What can hang from each mark
gipet: gagu
kidun: pipufuv
gagu: gipet
guvik: dadav
pipufuv: dadav gipet kidun rakinek
nepu: kidun losete rakinek
dadav: pipufuv
rakinek: nepu pipufuv
zedub: losete
losete: zedub

Each row was made from one small tree. Brackets hold a mark, then the marks that hang from it, in alphabetical order. Every link used is in the known rows. Write each row's tree.
Known rows
[rakinek nepu]: [ 0.309 -1.426 -0.915 -0.752 -0.176 -2.642  0.509  0.749 -0.292  0.565
 -0.455 -0.652  0.537 -0.860 -2.107 -0.058  1.304 -1.439 -1.250 -0.618
 -1.001  0.512 -1.045  0.412]
[pipufuv dadav [gipet gagu] kidun rakinek]: [ 0.790  0.842  1.155 -0.052 -1.125  3.320 -0.567 -0.222 -0.343 -1.935
  0.569 -0.416  1.621  3.180 -0.761  0.259 -1.492  1.307  1.877  0.739
  1.285 -0.497  0.742  1.825]
[dadav pipufuv]: [-1.579 -0.699  0.273  1.045  0.286 -1.313  1.040  0.210 -0.013  0.788
  0.312  0.752  0.239  0.090 -1.222  0.095  2.599  0.175 -1.310 -1.112
 -0.912 -0.720  0.652  0.123]
[pipufuv dadav gipet kidun [rakinek [nepu [losete zedub]]]]: [ 2.381  2.465 -0.128 -0.648 -0.053  2.453 -1.874 -0.141  0.255 -1.173
 -0.603 -1.291 -0.200  0.433  1.238  0.350 -3.049  1.036  1.207  0.478
  1.707  0.825  0.109  0.716]
[pipufuv kidun]: [-0.521  0.121 -0.163 -0.533 -0.200 -1.070 -0.240 -0.177 -0.387  0.262
 -0.251  0.006  0.534  1.018  0.698  0.159  1.308  0.053 -1.030  0.623
  0.384 -0.006  1.099  0.529]
[kidun [pipufuv dadav gipet]]: [ 0.392  0.165 -0.009  0.030 -0.362  0.252 -0.401 -0.308 -1.020 -0.176
  0.776 -0.758  2.907  0.906  0.635 -0.262  1.290  0.061  1.184  1.867
 -0.295 -0.736  1.029  0.258]
[nepu losete rakinek]: [-1.709  0.096 -1.082  0.077 -0.385 -1.959  0.159 -0.045 -0.607  1.715
 -0.722  1.474 -1.304 -0.492  1.320 -0.319 -0.334 -1.537 -0.299  0.257
 -1.209  0.913  0.603 -0.229]
[dadav [pipufuv [gipet gagu] kidun rakinek]]: [-0.811  0.120  1.294  1.315 -0.175  2.227  0.711 -0.269  0.436 -1.542
  0.479  1.287  0.069  1.089 -0.751  0.250 -0.117  1.540 -0.051 -1.177
  0.811 -1.009  0.261  0.311]
[pipufuv [gipet gagu] rakinek]: [-0.165 -1.721  0.656  1.067 -1.426  1.256  0.582  0.213  0.024 -0.773
 -0.145 -0.134  1.042  1.676 -1.624  0.073 -0.182  0.015  0.881 -0.693
 -0.112  0.056 -0.437  1.190]
[nepu losete]: [-1.171 -0.822 -0.326  0.182  0.019 -2.383 -0.061 -0.303 -0.337  2.148
 -0.861 -0.089 -0.655 -0.147  0.890 -0.464  1.273 -0.888 -0.839  0.654
 -0.795  0.809  0.384  0.234]
[pipufuv dadav gipet kidun [rakinek nepu]]: [ 2.379  2.082  0.630 -1.470 -0.598  2.386 -1.191 -0.661  0.056 -2.023
  0.207 -1.067  2.014  0.430 -1.128  0.506 -2.017  0.742  2.155  1.234
  1.708 -0.551  0.469  1.161]
[rakinek [nepu losete]]: [-0.065 -1.042 -0.970 -0.775  0.306 -3.049  0.178  0.275 -0.131  1.550
 -1.013 -0.381 -0.922 -1.671 -0.599 -0.518  0.563 -1.545 -1.369  0.010
 -1.029  1.048 -1.197 -0.014]
[guvik [dadav [pipufuv [gipet gagu] kidun [rakinek nepu]]]]: [ 0.728 -0.595  1.349  0.081 -0.860  1.206  0.423 -0.980  0.373 -2.324
  0.522  0.471  0.775 -0.212 -2.127 -0.126  0.383  0.230  0.262 -1.912
  0.689 -0.888 -1.611  0.460]
[zedub losete]: [-1.459 -1.520  0.492 -0.507 -0.262 -1.824  0.771  0.428 -0.100  1.537
 -1.156 -1.114  0.414  0.215 -0.736 -1.357  1.439 -1.175 -0.033 -0.918
 -0.753  0.077  1.689  0.413]
[pipufuv gipet kidun [rakinek [nepu losete]]]: [ 1.315  1.175  0.179 -0.871 -0.053  0.685 -1.056 -1.106  0.497 -0.677
 -0.958 -0.156 -0.313 -1.528  0.787  0.159 -2.142  0.076  0.825  0.888
  1.275  0.373 -0.193 -0.042]
[gagu gipet]: [-1.112 -1.522 -0.423 -0.991 -0.615 -2.328  1.135 -0.691 -0.103  2.069
  0.149 -1.553  1.683 -1.078 -0.619 -0.623  1.128 -1.138 -0.260 -0.339
 -0.671 -0.808  0.398 -0.477]
[nepu [kidun [pipufuv gipet]] [losete zedub] rakinek]: [-1.252  1.098 -2.142  0.979  0.906  0.162 -0.753  0.494 -0.530  1.697
 -0.034  0.795 -2.821 -0.389  5.929  0.528 -1.980 -0.394 -0.772  0.988
 -0.642  1.588  1.364 -1.991]
[dadav [pipufuv gipet kidun [rakinek [nepu [losete zedub]]]]]: [ 0.675  1.492  0.093  0.876  0.754  1.456 -0.596 -0.134  0.926 -0.801
 -0.692  0.507 -1.752 -1.383  1.156  0.427 -1.613  1.381 -0.735 -1.680
  1.234  0.254 -0.400 -0.715]
[guvik [dadav [pipufuv [rakinek nepu]]]]: [ 0.278 -1.079  0.883  0.352 -0.720 -0.921  0.560 -1.287  0.500 -1.012
  0.066  0.406  1.507 -0.698 -2.709  0.053  1.799 -0.314  0.108 -2.834
 -0.399 -0.751 -0.936  0.622]
[rakinek [pipufuv dadav]]: [ 0.566 -0.710 -0.230 -0.854 -0.089 -1.459 -0.032  1.455 -0.307  0.588
  0.123 -0.810  0.538  1.719 -1.817 -0.456  1.401 -0.212  0.226  0.465
 -0.767  0.280 -0.680  0.770]
[dadav [pipufuv gipet]]: [-0.889 -0.048  0.494  0.970  0.054  0.143  0.819  0.034  0.053  0.346
  0.513  0.106  0.658 -0.730 -1.148  0.062  2.066  0.251 -0.177  0.078
 -0.143 -1.097  0.720 -0.137]
[dadav [pipufuv [rakinek nepu]]]: [-0.377 -0.528  0.380  0.752  0.209 -0.737  0.982 -0.139  0.679 -0.421
 -0.164  0.967  0.343 -0.801 -2.390  0.394  0.674  0.290 -0.659 -2.667
 -0.602 -0.567 -0.470  0.147]

Which tree is each row?
[ 0.457  0.715 -0.802 -1.108  1.431 -0.779 -0.716 -0.336 -0.401  1.337
  0.363 -0.914 -0.580 -1.455  2.149 -0.137 -0.826 -0.711  0.071  2.755
 -0.496  0.438  0.253 -1.005] | [rakinek [nepu [kidun [pipufuv dadav gipet]] losete]]
[ 0.343 -0.014  0.630  0.744 -0.019  0.638  0.687 -0.193  0.729 -0.906
  0.091  0.216  0.702 -1.582 -2.310  0.378  0.082  0.371  0.450 -1.430
  0.029 -0.856 -0.440 -0.084] | [dadav [pipufuv gipet [rakinek nepu]]]
[ 1.015  2.027  0.459 -1.120 -0.517  1.791 -1.058 -0.341 -0.690 -0.656
  0.608 -1.216  2.029  1.443  0.269  0.128  0.103  0.574  1.411  2.867
  1.362 -0.644  1.778  1.121] | [pipufuv dadav gipet kidun]
[ 1.284  0.197  0.167 -0.548 -0.639  0.038 -0.315 -0.163  0.048 -0.840
 -0.087 -0.793  2.029  1.103 -2.594  0.277 -0.448 -0.059  1.187 -0.901
 -0.201  0.100 -0.014  1.563] | [pipufuv dadav [rakinek nepu]]
[ 0.145 -0.714  0.253  0.996 -0.669  0.259 -0.142 -1.024 -0.195 -0.587
  0.060  0.210  2.364  0.115  0.910  0.166  0.531  0.374  1.038 -0.011
 -0.169 -0.568  0.694 -0.138] | [kidun [pipufuv gipet rakinek]]
[ 1.918  0.751 -1.544 -1.341  1.556 -0.161 -1.153  2.238  0.302  1.361
 -0.295 -2.147 -3.066 -0.487  1.117 -0.109 -1.957 -0.198 -0.389  1.468
 -0.090  1.825 -1.729 -0.812] | [rakinek [nepu kidun [losete zedub]] [pipufuv dadav gipet]]
[ 0.551  0.055  1.113 -0.262 -0.440 -0.288  0.043 -1.565  0.458 -1.636
  0.140  0.698  1.136 -0.397 -1.478  0.181  1.105  0.216 -0.156 -2.348
  0.475 -0.804 -0.500  0.396] | [guvik [dadav [pipufuv kidun [rakinek nepu]]]]
[-0.962  0.888  1.073  0.987  0.224  0.594  0.228 -0.931  0.635 -0.723
  0.018  1.492  0.392  0.701 -0.082  0.513  0.722  1.601 -0.448 -1.561
  0.651 -0.982  1.353  0.257] | [dadav [pipufuv kidun rakinek]]
[ 0.262 -1.379 -0.095 -0.792 -0.200 -0.139  0.316  1.781 -0.175 -0.348
 -0.078 -0.026 -0.948  1.160 -0.742 -0.552  0.314 -0.085 -0.718  0.668
  0.278  0.273 -1.900 -0.081] | [rakinek [pipufuv [gipet gagu] kidun]]
[-0.219 -1.520  1.566  1.296 -1.376  1.156  0.845 -0.989  0.220 -1.404
  0.611  0.404  1.357  0.771 -2.414 -0.203  1.658  0.147  0.849 -2.109
 -0.052 -1.018 -0.688  0.878] | [guvik [dadav [pipufuv [gipet gagu] rakinek]]]
[-0.938 -0.424  0.444  0.945  0.978  0.922  0.882  0.005  0.801  0.180
  0.256  0.679 -2.229 -0.959 -0.557  0.142 -1.199  0.386 -0.433 -0.781
 -0.394 -0.041 -0.793 -0.602] | [dadav [pipufuv [gipet gagu] [rakinek [nepu kidun losete]]]]
[-0.253  1.468  1.210  0.845 -0.002  2.047 -0.011 -1.087  0.610 -1.254
  0.293  0.890  0.677  0.013  0.108  0.638  0.030  1.625  0.667 -0.346
  1.307 -1.260  1.346  0.010] | [dadav [pipufuv gipet kidun rakinek]]
[-2.196 -0.035 -1.244  0.485  0.638 -0.176  0.298  0.152 -0.821  1.476
  0.422  1.772 -2.330 -0.225  4.025 -0.246 -1.628 -1.007 -0.358  1.841
 -1.166  0.841  0.735 -1.680] | [nepu [kidun [pipufuv [gipet gagu]]] losete rakinek]
[ 0.884 -0.050 -0.184 -1.169 -0.003 -0.424 -0.380  0.909 -0.004 -0.072
 -0.174 -0.399 -0.211 -0.061 -0.075 -0.214  0.435  0.029 -0.054  1.536
  0.714  0.049 -0.764 -0.361] | [rakinek [pipufuv gipet kidun]]
[-1.825  0.600 -2.310  1.142  1.137 -1.169 -0.528  0.629 -0.538  2.027
 -0.274  1.349 -3.101  0.246  5.973  0.508 -1.377 -0.425 -1.700 -0.290
 -1.212  1.848  1.306 -1.763] | [nepu [kidun pipufuv] [losete zedub] rakinek]
[ 0.112  0.456  1.204 -0.056 -0.677  0.525 -0.040 -1.430 -0.083 -0.936
  0.622 -0.063  1.470 -0.294 -0.442 -0.123  2.282  0.225  0.295  0.204
  0.902 -1.340  0.453  0.223] | [guvik [dadav [pipufuv gipet kidun]]]
[ 0.913 -0.423 -1.114 -1.645  1.508 -1.830 -0.308  1.246  0.454  1.904
 -0.495 -1.042 -3.026 -2.495  0.436 -0.303 -0.994 -1.270 -0.576  2.242
 -0.486  1.205 -1.910 -1.491] | [rakinek [nepu kidun losete] [pipufuv gipet]]
[-1.182 -0.129  0.643  0.805  0.162  1.078  0.915  0.453 -0.140 -0.604
  0.718  0.982 -0.422  0.689 -0.565 -0.150  1.053  0.847 -1.080 -0.078
  0.356 -0.946  0.149  0.022] | [dadav [pipufuv [gipet gagu] kidun]]
[-0.410  0.814 -2.158  0.049  0.958 -0.035 -0.600  1.995  0.110  1.966
 -0.485  0.232 -4.474 -0.383  3.816  0.266 -2.474 -0.637 -0.623  0.813
 -0.390  2.106 -0.081 -1.636] | [nepu kidun [losete zedub] [rakinek [pipufuv gipet]]]
[ 0.754 -0.715  0.095  0.297 -0.178  0.612 -0.266 -0.201 -0.426 -0.871
  0.092  0.135  1.009  0.451 -0.178 -0.618 -1.411 -0.034  1.080  0.086
 -0.665  0.213 -1.405  0.177] | [kidun [pipufuv dadav [gipet gagu] [rakinek [nepu losete]]]]
[ 0.269 -0.689 -0.827 -0.715  0.744 -0.157  0.246  0.959 -0.667 -0.013
  1.136 -0.868  0.314  0.415  0.034  0.020 -0.267 -0.505 -0.441  1.284
 -0.896  0.189 -0.638 -0.276] | [rakinek [nepu [kidun [pipufuv dadav [gipet gagu]]]]]
